In the rows, 128 means zero.
Known rows, with every step that occurs
f > x > e > h > q: [114 111 208  82 114  73  62  63 134 114  84 141 135 158 185 104 124 104
  99  92 107 125  58  98 172 124  74  92 168  42 148  69 119 148 114  80
  89 150 160 115  94 147 106 149 150 139  96 153 145 100 168 181 120 109
 134 187 144 155 125  49 156  93 130 177 144  82 131  80  57 133]
x > z > s > c: [124  81 112 202 126 160 124 138 114 120 148 125  92 134 108 116 105 100
 152 162  95  99 176 110  41 134 129 112 148 188 119  92 127 163 163 164
 135 123 115 105 149 146 124 126 130 140 145 141 120 135  79  90  89 149
 175 118 143 123 107 127 126 104 118 189 130  84 169 174 122 125]
y > s > z > x > e > h: [128 121 110 160 176  93  43  50 117  88 131 150 141 130 190 126 121 133
 198 154  98 143 141 104  82 118  76  45 169 120 122 147 163 145 133 117
 130 142 108 110  74 174 159 124 154 121 138 150  94 129  84 121 132 160
 176  98 162 189 107 107 130  90 112 147 174  26 161 114 100 112]
y > s: [117 123 109 156 155 107 112 122 111 124 122 136 122 122 127 127 130 125
 155 140 114 117 146 118  93 151 105 118 144 147 125 134 140 134 127 140
 140 136  95 120 148 148 142 129 141 133 158 118 119 111 102 115 134 143
 154  95 129 134 122 158 120 101 101 115 139 138 132 111 131 109]
f > x > c: [122 139 156 137 144 122 120 119 145 132 126 148 133 135 138 116 110 126
 102 140 110 128 101 155 158  96  98 124 159  56 134  70 135 150 120 126
  99 151 158 121 114 103 136 154 140 150 147 107 136 122 143 135 111 131
 172 133 102 147 142  92 178 121 129 151 123 122 141 134  93 130]
b > x > z > s: [112 111 147 145 116 158 119 150 120 122 132 163  83 136  82 128 111 121
 144 126 101  69 164  88  70  91 141 126 156 150 135  76 107 163 101 133
  91 124 150  91 155 142  76 138 120  81 137 154 142 137  78 108 107 130
 165 102 147 136 142  81 144 130 132 197 129  80 128 142 129 142]
e > s: [108 158 128 154 132 125 142 150 115 128 131 128  89 131 117 105 129 125
 169  84 134 128 146 113 119 113  96  94 148 151 139 138 143 122  99 148
 108 128 149 128 137 144 113 148 110 123 122 143 127 178 129 146 110 133
 126 125 128 132 157 106 139  90 126 124 130 132  95 117  83 107]
f > x > c > s > t: [133 128 136 167 142  93 136 133 141 113 115 124 141 102 154 112  92 118
 132 146 102 125  99 146 129 106 100  97 160 106 123  78 161 129 160 128
 116 171 147 133 174 109 153 152 114 153 183  82 122 141 139 135 144 143
 203 113  99 143 119 105 171 108 130 140 124 110 169 124  85 102]
q > x > e > h > b: [118 163 151  62 135  65  93  77 160 123  96 155 121 161 147 137 113 139
 136 115 107  57 120  75 136  99 122 110 141  73 165  64  91 149 109  68
  50 171 154 121  90 137  73 129 148 113  99 152 133 121 151 197 131 105
 127 178 134 138 146  28 134 115 130 192 149 103 111 110  47 169]
s > z > x > f: [139 133 118 161 159 141  69 114 138  85 170 129 117 132 184 130 134 157
 111 142 145 163  95 126 106 100 117  68 121 121 116 128 159 159 130 137
 124 128 142 112  53 138 158 122 143 110 125 133 128 152  98 112 116 163
 142 104 138 185  87  97 154 132 135 134 153  14 150 168 143 142]
p > x > z: [124 105 142 120 132 173  99 100 122 140 120 148 114 132 127 133  88 118
  93 122 122 125 162 121 141 110 127 108 158 155 113 109 110 137 121 159
 135 137 112 131 126 161 116 129 111 102 124 145 145 106 106 142 111 155
 148 115 118 125 112 107 147 131 104 138 105  73 109 133 166 128]
z > x > c > s: [164 126 123 133 142 114  96 108 116 136 150 157 125 100 156 133 103 189
 156 140  99 117 114 147 118 110  72 111 134 116 108 107 144 154 177 111
 103 183 147 110 143 136 177 140 122 111 183 120 103 147 100 125 140 160
 177 106  96 134 132 123 171 130 148 147 139  50 160 146 101 141]
s > p: [127 114  97 167 155 122 118 137 128 122 147  92 118 129 141 145 116 130
 133 144 144 154 140 129 102 113 122 115 106 150 121 131 144 119 157 130
 133 126 136 136 145 134 144 141 113 115 125  97 143 153 127  98 130 109
  99 129 130 128 122 141 124 121 132 118 110  96 148 139 136 116]
e > s > c: [109 163 130 184 131 114 156 154 130 128 139 117  97 133 123 113 131 118
 173 107 131 136 173 126  87 132 105 109 122 173 126 135 149 131 140 180
 121 138 136 145 120 144 122 163 124 158 126 142 114 179 118 137 105 143
 135 118 135 126 157 104 110  76 129 120 131 127 133 145  85 113]
e > x: [106 152 154 130  97 106 132 104 138 129 112 156 138 115 123 140 129 146
 147 100 144 109 100 110 136 114 121 120 129 120 156 152 136 145 110 148
 113 138 132 135 111 117 117 156 123 103  92 126  96 105 130 151 126 120
 111 148 145 132 141 107 142 127 133 121 141 108  96 128 122 146]
c > s > z > x > e > h: [148 116 116 149 153  94  63  54 128  96 136 140 138 115 211 121  96 152
 190 140 108 138 136 108  99 105  92  43 146 130 120 150 157 133 180  87
 125 155 139  96 105 173 165 112 114 115 148 158  93 129 109 142 148 154
 159 134 146 175 104  89 130 105 138 158 149   4 182 128  86 123]
s > z: [110 138  92 152 156 137 132 107 142  98 146 119 130 141 149 127 125 121
 149 152 139 151 151 125 107 104 155  71 121 133 125 145 143 111 121 129
 137 112 134 125  94 121 144 124 114 145 118 130 112 141 120 102 128 129
 138 108 149 156 121 111 118 133 120 124 113  95 154 133 132 116]
y > s > z: [103 131  73 181 175 113 116 104 122  95 136 126 127 132 148 130 130 115
 176 163 129 139 162 113  74 126 129  67 141 154 123 151 152 115 122 145
 152 122  98 122 118 142 155 119 132 149 148 119 105 123  92  96 135 144
 157  75 153 160 116 143 110 107  93 109 128 105 153 115 136 100]
y > s > p > x > e > h: [110  88 107 164 174  84  48  49 126 131 122 131 109 127 156 130  83 115
 165 125 113 129 172 111 104 128  66  83 163 142 114 132 145 137 167 133
 140 144  87 131 116 180 130 150 125  98 129 114 123 106 114 138 126 134
 136 126 138 139 122 135 124  67  94 120 135  52 142  91 123  99]
c > s > p > x > z: [135  80  94 176 157 139 100 107 121 141 135 109  95 108 152 143  60 129
 116 136 136 130 173 119  94 105 114  91 129 201 110 122 130 118 195 131
 151 154 118 118 195 176 153 130  66  91 159 108 141 116 104 120 139 137
 127 116 115 118  94 138 133 112 116 120  77  43 158 138 150 108]
h > b > x > z > s > t: [108 126 133 119 104 110 133 166 125 112 117 129  98 139  97 155 109 121
 149 124 105  76 124  75  87 103 160  96 163 160 145  44 109 148  89 102
  83 146 127 125 188 133  75 137 122  93 134 117 153 178  85 151 117 117
 159  98 138 119 115  58 137 158 138 185 147  93 116 125 127 124]
z > s > c: [106  89 112 195 118 130 135 125 124 117 158 129  93 116 105 116 119 120
 172 148 109  96 178 126  68 155 112 137 140 161 121 117 142 154 179 161
 139 131  98 122 125 129 130 127 140 150 154 129 117 130 106 104  98 152
 158 113 139 107 129 143 103 121 129 147 149 117 179 162 122 122]
x > e: [125 118 131 121 130 110  98  89 108 126 125 131 136 140 146 113 137 130
 144 125 105 134 126 117 115 115 123 108 135 115 126 114 117 119 146 117
 124 128 141 113 117 131 132 135 128 130 111 141 140 110 121 132 129 111
 141 163 130 147 122 106 162  98 119 155 124  95 138 125  92 147]
p > s > z: [110 108  66 166 167 137 129 109 131 106 148 112 117 127 130 122 121  84
 156 119 166 138 176 126  97 132 146  72 134 139 135 153 159 109 145 147
 164 130 122 126 139 143 156 111 104 176  98 114 120 114 124  97 138 153
 152 113 153 165 135 125 102 119  99 129 117 105 157 140 134  65]
b > x > c > s > z: [114 163 104 134 151 102 157 112 166 123 146 157 112 136 123 135 102 169
 165 137 123  98 163 122  79  61 157 101 105 113 117  97 126 123 138 107
  84 155 175 102 124 111 121 165  83 120 156 128  97 145 107 105 147 114
 176  94 128 147 169  72 146 107 135 153  91  57 165 126  98 135]
h > q > x > z > s: [ 95 114 134  97 123 131 116 112 110 101 115 143  67 160  96 126 127 134
 105 111 109  40 117  48  89 119 121 107 125 137 155  41  93 149  93 121
  70 161 166 104 142 135  91 129 133 105 127 150 143 117 122 117 112 114
 137 130 150 115 140  77 148 133 119 194 118  96 115 115  87 164]
h > q > x > z: [106 144 146  70 128 119 121 117 122 111  97 132  95 170 119 143 134 137
  73 111 123  68  97  58 106 107 138 105  99 133 147  49  91 133  94 110
  67 166 175 121 129 134  97 143 130 112 113 151 140 124 129 132 131 108
 124 134 145 122 135  63 147 127 123 177 102 105 105 107  91 175]
b > x: [115 153 158 102 118 123 136 142 147 131 119 150 118 127 106 140 136 139
 121 113 132 105 144 113 122  94 146 153 112 115 137 109 112 137 104 122
  89 134 145 126 121 129  88 148 120 100 127 143 133 135 115 138 133 118
 134 102 144 130 162  84 125 139 142 136 126 115 125 125 136 148]
q > x > c > s: [125 167 103 123 159 102 153 112 155 133 124 155 100 122 109 129  98 173
 142 141 109  50 154 116  97  88 125 130 106 112 132  73 114 139 154 112
  65 189 169 110 142 109 121 142 108 121 167 117 104 116 134 131 154 126
 174 123  95 126 163  87 157 113 126 165 106 112 149 139  63 161]

Rows
[120 142 118  93 151  40 117  79 173 126 113 136  87 156 144 135  88 159
 134 109 123  57 104  80  98 102  80  98  92  98 134  59 121 147 162  71
  48 186 185 117 124 137  99 164 108 113 123 123  94 145 173 142 148  87
 116 156 131 115 162  68 116  79 143 178 109  57 144  84  42 140]  e > h > q > x > c > s > p
[123  82 112 174 129 167 114 136 100 119 143 134  87 132 101 107 102 104
 149 143  96  91 144  99  70 123 121 102 177 169 129  94 120 157 127 137
 127 119 132  93 160 141 112 116 125 109 138 139 136 130  87  97 102 137
 170 126 135 134 104 128 152 119 114 194 131  88 131 148 121 122]  x > z > s
[111 131 129 113 145 135 123  75 144 154 141 165 109 131 112 122  86 154
 123 114 115 116 159 158 163 107 105 125 148  99 104 104 120 139 140 152
 119 152 118 140  95 117 126 159 109 120 137 115 114 113 134 143 115 142
 161 116  93 111 158 108 166 124 112 121 104  84 121 124 135 135]  p > x > c
[ 80 164 149  96 130  73 125  93 121 105 110 128  87 171 128 120 154 147
 131  84 124  78 134  59  97 114 112  98  94 130 147  60 111 117 125 133
  62 177 177 135  97 135 106 171 134 144 105 164 127 136 140 158 120 109
 119 151 147 121 171  46 148  79 126 150 115 103 126 113  29 173]  h > q > x > e > s > c
[141 115  94 159 155 129  95  98 121  95 145 128 128  99 187 137 105 163
 161 148 130 147 144 125 107 112 115  62 127 158 119 161 160 123 166 111
 142 154 126 109 134 152 189 108 110 116 169 131 106 136  94 121 150 162
 153  86 134 154 102 117 124 149 139 117 133  45 182 150 130 115]  c > s > z > x
[122 121 115 126 144 122 121  73 142 158 135 166 107 113 123 121  68 161
 136 113 115 107 163 151 144 110 102 118 146 122 105 108 122 127 173 136
 123 169 116 127 140 130 142 148  83 122 165 114 108 100 129 150 136 143
 171 113  85 106 145 122 159 116 114 114  92  73 139 117 121 124]  p > x > c > s
[128 158 131 117 130  94 154 129 153 151 130 162 105 127 106 136 103 170
 151 120 110  79 149 124  96  78 130 140 111 107 117  81 111 137 147 103
  73 166 169 104 148 112 107 167  92 111 157 125 110 135 112 127 148 111
 169 108 110 124 173  85 148 102 142 156  97  83 149 121  94 147]  b > x > c > s
[133 111 170 146 133 161  97 140 120 120 101 135 133 135 150 122 112  91
  73 151 113 137 102 122 137  97 115 110 170 114 144  78 126 152 101 135
 119 135 150 112 140 146 127 128 134 130 135 131 161 116 122 132 112 142
 161 129 124 164  96  89 162 126 119 171 126 110 129 146 121 132]  f > x > z
[139  96  82 177 154 104 121 128 126 132 137  95 110 106 152 140  93 142
 147 142 142 132 147 121  85 117 116 104 102 178 121 141 144 114 197 108
 140 146 134 115 194 150 161 132  82 112 160  98 129 133 125 106 154 114
 113 125 122 122 108 162 113 109 134 114  94  85 175 128 122 104]  c > s > p
[126  85  95 164 151 119 105  96 130 139 137 114 100  98 149 141  69 143
 129 123 150 134 177 131 125 120 111 104 119 178 112 144 143 111 201 127
 152 157 106 135 179 163 156 130  75  93 163 100 135 109 130 132 146 134
 110 110 113 109 111 150 122 119 122  87  88  66 162 122 151 101]  c > s > p > x
[117 128 164  68 108  71 102  86 148 126 101 135 115 163 148 127 124 119
 121  86 126 105  76  93 145 150  88 107 128  96 136 101 122 146 118  87
  96 147 143 129  95 147  90 144 136 132  89 154 103 137 171 159 122 103
  99 164 152 115 136  83  98  99 141 156 142  93 109  69  90 121]  e > h > q
[123  75  98 160 155 105  85  68 113 138 132 114 107 103 166 132  73 143
 138 120 135 136 175 125 114 104 104  93 130 168 112 135 129 106 213 116
 150 157 118 123 169 164 162 137  72  94 154 110 144  97 122 138 151 125
 123 134 112 121 112 138 148 106 115 111  87  42 171 123 123 111]  c > s > p > x > e
[137 141 133 104 145  90  50  58 134  97 137 141 144 156 207 142 114 150
 168 140 113 149 106 108 132  97 107  39 156  91 134 117 138 144 120  72
 105 153 133 111  60 158 147 120 149 121 105 152 120 163 109 160 118 135
 137 139 147 173 100  46 134 141 145 165 171  12 149 129  95 126]  s > z > x > e > h > b
[132 133 153  76 119  54  79  73 139 134 105 135 137 163 164 126 113 119
 155 110 101 115  99 100 140 124 106  92 164  80 144  87 103 141 130  61
  91 147 138 114 103 149  91 130 141 129  88 147 132 131 146 192 122  92
 121 193 132 140 113  62 132  98 136 185 152  80 116  92  64 135]  x > e > h > b
[118 178 106 172 168 132 114 118 127 102 170 149  99 139 148 111 120 159
 201 119 123 156 145 127 102  79  83  40 151 126 120 128 169 133 100 153
 102 146 171 120  88 130 153 157 111 123 136 140 104 212 102 116 104 157
 167  95 129 171 162  78 167 106 132 134 134  41 119 150  72 111]  e > s > z > x > c
[138 136  85 164 146  80 163 132 137 126 141 118 138 108 134 119  93 146
 176 143 100 115 120 137  78 115 118  93 127 148  99  97 156 120 183 130
 122 163 140 131 180 102 147 155  93 146 178  89  86 162 121 117 156 129
 191 116 103 127 133 137 157  92 126 144 107  96 166 119  87 107]  x > c > s > t
[123 144  65 161 168 101 150  96 148 122 159 134 118 137 143 120  89 153
 175 160 115 125 153 140  77  90 133  70 121 126 109 117 142 116 169 114
 121 149 159 105 126 112 163 142  82 153 155 110  89 142 119  97 147 119
 177 119 113 144 133 115 146  94 121 145  83  63 173 128  86 115]  x > c > s > z
[117 155 154  93 142  85  98  75 159 116 105 158 123 143 142 122 113 132
 141 117 104  69 142  80 122  93 112 119 132  85 151  89 107 149 120 101
  62 156 164 117  77 138  79 137 147 110 107 160 117 109 148 165 135 116
 145 168 144 155 155  51 139  93 121 192 147  98 129 121  49 171]  q > x > e > h
[109 143 133 144 136 102 109 110  95 127 128 130 105 147 133  94 139 125
 181  87 109 134 143 100 109 101  95  78 160 136 134 120 129 113 117 131
 108 128 166 115 125 143 116 151 112 126 105 153 140 157 118 149 120 117
 139 161 127 152 149  90 172  66 114 150 124  95 106 116  48 128]  x > e > s
[133 167 148  67 111  40 125 113 184 150 109 166 110 153 131 145  83 154
 159 105 111  70 108 111 125  96 112 118 140  78 141  62 104 165 125  50
  51 177 152 107 130 137  71 156 112 112 127 132 107 157 144 189 138  94
 140 146 113 113 153  39 110 106 158 186 134  72 119  86  73 128]  e > h > b > x > c > s
[107 121 158 175 155 109  81 119 112 112 122 111 106 135 165  99 118 102
 137 108 124 160 122 113 133  85  80  76 170 105 148  97 147 125 123 133
 103 135 174 121 136 150 133 161 121 124 116 118 174 151 138 144 112 117
 131 156 130 174 133  75 182  80 121 141 122  87 131 128  56 109]  f > x > e > s > p
[ 95  75  86 188 157 140 108  83 125 134 178 140  66 118  96 117  69 141
 165 128 117 103 185 138 108 113  84 113 159 136 110 100 141 150 169 150
 126 140 116 122 135 122 130 150 104  91 153  91 126 136 121  95  96 134
 151 109 106 102 148 142 154 122 118 135 115  56 148 136 134  98]  z > s > p > x > c
[110 110 124 125 124 119 113 151 121 125 137 121  72 157 102 164  97 136
 137 132 124  82 141  83  82  86 148 108 143 151 148  47  97 152 106  89
  80 144 142 104 176 145  85 142 112  77 119 111 175 164  92 130 105  96
 119 113 138 113 119  68 128 148 142 185 123  66 121 135 132 127]  h > b > x > z > s > p
[ 96  58 116 174 144 111  63  51 124 121 152 138  78 125 128 110  65 114
 175 107 110 103 179 110 112 121  73  91 183 132 120 116 135 153 178 125
 123 128 107 119 113 163 107 136 116  84 123 125 130 113 131 130  98 129
 133 149 135 121 133 117 134 103 118 157 142  30 147 122 108  97]  z > s > p > x > e > h
[108 128  86 147 163 123 129  62 149 136 152 156 110 125 140 124  61 156
 151 131 125 128 182 150 127  91 121  79 141 125  96 123 135 117 167 136
 134 158 122 124 111 127 153 143  75 129 161 116  96 112 119 129 135 144
 174 102  97 122 138 110 153 119 106 113  81  48 157 128 127 110]  p > x > c > s > z
[124  96 108 161 161 161  92 106 123 136 144 112 103 127 138 152  77 119
  98 138 139 148 173 126 112  98 119  99 132 172 109 111 130 126 153 152
 145 131 117 138 145 160 132 141  97  86 121 105 151 134 106 111 115 133
 118 117 122 125 107 124 142 124 113 120  90  46 131 146 167 117]  s > p > x > z
[109 155 166  58 116  70 107  86 163 115  91 144 103 164 131 131 123 137
 109  87 127  59  90  72 140 129  97 118 112  86 150  78 109 151 101  86
  57 165 155 131  86 140  72 143 146 115 100 159 107 127 173 169 130 100
 104 155 158 117 157  53 101 110 141 171 145 109 103  83  73 151]  e > h > q > x
[104  78 130 159 126 182  96  93 107 133 133 157  78 118  98 114  74 111
 127 121 108  92 176 115 121 122 111 105 190 165 117 104 115 153 130 159
 140 131  98 113 138 154 112 117 111  88 146 140 140 104  96 129  93 161
 166 111 124 115 114 119 151 136 104 157 121  69 117 138 157 119]  p > x > z > s
[128 125 194  88 114  70  64  79 144 122  83 141 144 154 186 117 105 100
 114 117 106 125  73 117 180 111  89  98 191  42 161  71 110 157 113  69
  91 157 141 115 103 148 104 134 155 138 102 136 157 111 160 202 110 111
 137 182 126 155 106  44 151 118 134 181 160  97 126  99  67 126]  f > x > e > h > b
[116  97 119 163 154 134  81 111 144 132 157 110  85 130 144 131  97 137
  73 109 162 151 136 131 132 111 103 118 114 141 107 114 133 147 162 154
 135 126 117 140 106 149 119 151 110  81 118  93 158 124 136 127 112 134
  97 129 112 129 103 130 148 103 117 100 106  34 127 141 164 126]  s > p > x > f
[119 106  76 191 175 102 102 125 114 119 140 103 112 123 136 144 119 124
 153 153 129 136 156 117  69 132  99 107 124 170 119 134 156 125 152 141
 147 133  98 131 165 155 157 142 126 116 149  89 133 133 101  91 138 127
 127  96 137 134 115 170 111  96 105 103 126 106 152 118 140  95]  y > s > p
[112 150 160 146 101  98 112 119 155 126 127 145 115 127 131 123 137 153
 105  89 159 112  56 105 117 115 107 120 121 111 153 122 132 180 113 157
 100 129 150 118  80 110 102 166 128  94  79 118 113 104 131 149 117 118
 103 170 137 153 113 103 167  94 125 134 146  67  86 135 120 167]  e > x > f
